Each row was made from one small tree. The marks that hang from a mark follow it in brackets, in alphabetical order. Every link used is in the known rows. Write each row's tree.
Known rows
dosi{sopum}: [ 45  -3 -56 -22  21 -35  27  46  14 -15 -23 -36   4 -38 -13  -5  18  20
 -31 -18  -2]
siru{letimo zopi}: [ -5  -3 -45  -2  42 -35  62  34 -36 -12 -33 -40  14 -18 -54 -30   8  35
 -14 -51 -17]
zopi{siru{letimo{sopum}}}: [ 36 -16 -60   4  51 -33  36  39 -33 -12 -47 -24  29 -10 -25 -17  -2  19
  -2  13 -17]
pibi{zopi{siru{letimo} zavo zoduban}}: [ -2 -11 -31  11  60 -30   6 -12  15 -15 -26 -15   9  -3 -19 -31  11  10
  37  21 -34]
zopi{siru{letimo{sopum}} zavo zoduban{doku}}: [  0 -13 -59  19  45 -35 -10   9  -8 -26 -39 -37 -15 -24 -28 -23  10  35
  56  43 -34]
gubi{voti{pibi{zopi{zavo}}}}: [  5   7 -31  23  36 -33  34 -25  47  17  23   7  59   8  -2 -46 -22   6
 -14 -13 -52]
siru{letimo{sopum} zopi{zoduban}}: [  3 -24 -76  -9  54 -46  48  25 -49   0 -34 -57   9 -23 -71 -24   7  32
  21 -36 -13]
siru{letimo}: [ 16  -9 -34  -5  30 -34  46  34 -21 -24 -28 -32  19 -37 -23 -32  17  30
 -21 -29 -24]
doku{lato}: [ 27  26 -25   1  19 -41  24  59   7 -11 -16 -26  -4 -44  20 -23   8  35
 -22 -55 -10]
voti{gubi}: [ 21  21 -34  -8  15 -26  47  25  16   2  10 -14  27 -31   6 -30   6  26
 -37 -33 -32]
zopi{zavo zoduban{doku}}: [-10   9 -42  12   5 -38 -10   7  22 -34  -1 -28 -25 -51  -4 -30  20  36
  27  -4 -35]
pibi{zopi{siru zavo zoduban{doku}}}: [ -4   2 -32  19  30 -25 -16 -15  42 -20  -7 -12 -12 -11   4 -24  17  13
  26  28 -31]
gubi{voti}: [ 28  22 -48   6  16 -47  43  15  -2 -12   3 -10  37 -24  -1 -51  -5   8
 -25 -30 -28]
zoduban{doku{lato} zopi{siru zavo}}: [  0  24 -25  38  18 -32 -13  47  42 -43 -45  -6 -50 -30  16  -4   2  64
  31   7 -40]
doku{lato zoduban{zopi{siru zavo}}}: [ 18  47 -28  31  17 -55  -4  56  45 -35 -56  -9 -58 -18  32  12  -8  52
  32  17 -28]
doku{lato zoduban}: [ 30  45 -28   0   5 -57  17  61  23 -12 -29 -41 -29 -40  32  -7   7  36
 -20 -41  -3]
zopi{siru{letimo{sopum}} zavo}: [ 18  -5 -55  18  52 -35  21  36 -19 -20 -39 -20  15 -15 -26 -17  -7  30
  21  39 -28]
zopi{siru zavo zoduban{doku}}: [ -3  14 -49  22  16 -30 -19   6  27 -33 -16 -11 -22 -30   5 -26  15  24
  39  26 -32]
doku{lato zoduban{zopi{zavo}}}: [ 11  40 -24  19   3 -62   8  60  39 -34 -40 -24 -59 -41  22   6  -2  61
  18 -11 -29]
pibi{zopi{siru}}: [ 30   4 -29   2  37 -20  28  16  15  -8 -15  -1  31   3   9 -21   6  -6
 -31  -1 -11]
zoduban{doku{lato} zopi{siru{letimo} zavo}}: [-11   8 -13  33  40 -31  -4  43  20 -50 -60 -19 -43 -26  -7 -12  10  74
  47   9 -50]
gubi{voti{pibi{zopi{siru zoduban}}}}: [ 22  -1 -52  11  51 -32  27 -37  38  24   0   9  67  28   5 -46 -12 -21
   6 -14 -35]
siru{letimo zopi{zoduban}}: [ -5  -8 -60 -10  47 -41  48  20 -32 -10 -31 -47   3 -23 -56 -33  18  31
  16 -52 -19]
pibi{zopi}: [ 23  -1 -25  -6  23 -29  40  16  12  -3   2 -17  27 -22  -6 -23   8   6
 -45 -29 -14]

Write each row's tree
[-11  15 -26  24  45 -36 -21  23  17 -33 -43 -38 -40 -32   2 -30  19  49
  67   3 -34]
zopi{siru{letimo} zavo zoduban{doku{lato}}}
[ 13   9 -45  25  26 -31  13  31  22 -38 -39  14 -10 -21  -6  -8  -5  35
  17  23 -39]
zoduban{zopi{siru zavo}}
[ -3   4 -15   7  38 -12  34 -12  64  31  33  -2  52  -4   6 -24 -13  26
 -26 -18 -53]
voti{gubi pibi{zopi{zavo}}}
[ -7  -8 -26  31  32 -24  13  21  11 -56 -56 -11 -24 -19 -26 -13  14  56
  33  32 -56]
zoduban{doku zopi{siru{letimo} zavo}}
[-26 -15 -64  15  44 -40  16  13 -26 -17 -28 -63 -23 -30 -68 -22   8  54
  47  -1 -32]
siru{letimo{sopum} zopi{zavo zoduban{doku}}}
[  6  17 -35   2   7 -42  -5  36  17 -24 -14 -44 -33 -53  13 -29  27  43
   9 -50 -16]
zopi{zoduban{doku{lato}}}
[ -1  31 -34  28  23 -38 -35  26  39 -27 -22 -23 -44 -35  22 -24  13  42
  51   4 -25]
zopi{siru zavo zoduban{doku{lato}}}
[-21   6 -42  12  47 -35  41  29 -21 -17 -28 -36   0 -23 -52 -30   2  43
  13 -25 -31]
siru{letimo zopi{zavo}}
[  4  -3 -20  17  58 -21  21   3  14 -17 -26  -9  20   0 -15 -26   4  13
  13  23 -32]
pibi{zopi{siru{letimo} zavo}}
[ 11 -13 -32 -15  39 -20  38 -22  50  38  28 -14  54  -5   5 -28   3   9
 -22 -45 -41]
voti{gubi pibi{zopi{zoduban}}}
[ 18  -9 -37  -7  52 -12  28 -25  53  38  12   3  57  21  12 -26  -2  -3
  -8 -16 -38]
voti{gubi pibi{zopi{siru zoduban}}}
[  8  19 -55  16  31 -38 -10  11  19 -23 -17  -1  -5 -25   6 -29   3  13
  33  19 -24]
zopi{siru zavo zoduban}
[  3   9 -21  16  49  -5  22 -15  69  30  16  14  53  21  19 -19 -19  11
  -8   5 -48]
voti{gubi pibi{zopi{siru zavo}}}
[ 16  -4 -20  -9  34 -12  51  -7  49  36  28  -6  65   2   8 -25  -5  12
 -52 -45 -41]
voti{gubi pibi{zopi}}
[ 19  -9 -49  -4  48 -36  20  15 -18 -22 -41 -21  14 -17 -18 -35  22  10
  24  -7 -21]
zopi{siru{letimo} zoduban}
[-31  31 -39  21  25 -43  -8  31  22 -16 -13 -48 -54 -40 -17 -27  11  60
  43 -48 -21]
siru{zopi{zavo zoduban{doku{lato}}}}
[ 28   2 -39   5  30 -44  42  42   2 -39 -75 -19 -19  -4  -8   5  10  32
   9  18 -27]
doku{zoduban{zopi{siru{letimo}}}}
[ 30 -21 -70  -2  55 -40  23  24 -33 -12 -47 -31  15 -16 -28 -23   9  15
  27  12 -14]
zopi{siru{letimo{sopum}} zoduban}
[ 22   1 -38   9  35 -34  51 -20  30  23  17   1  74  12  -2 -47 -14  -2
 -37 -35 -39]
gubi{voti{pibi{zopi}}}
[  4 -23 -47  30  36 -30  15  29  -7 -48 -60 -23 -21 -19 -40  -2  -3  59
  33  51 -50]
zoduban{doku zopi{siru{letimo{sopum}} zavo}}
[ 16  16 -27  21  16 -32   8  51  22 -39 -51 -13 -34 -25  14  -5  10  54
   5 -14 -29]
zoduban{doku{lato} zopi{siru}}
[ 19  -2 -41  17  11 -26  20  30  17 -45 -43  -3 -16 -19  -4  -6  11  35
  -5   7 -37]
zoduban{doku zopi{siru}}
[  6   5 -48  27  54 -34   8 -43  53  18   3  16  53  25   6 -47 -20 -10
  29  13 -47]
gubi{voti{pibi{zopi{siru zavo zoduban}}}}
[  1   3 -46  17  41 -39  19 -43  48  20  23   1  48   3  -3 -50 -13   2
  16 -14 -51]
gubi{voti{pibi{zopi{zavo zoduban}}}}
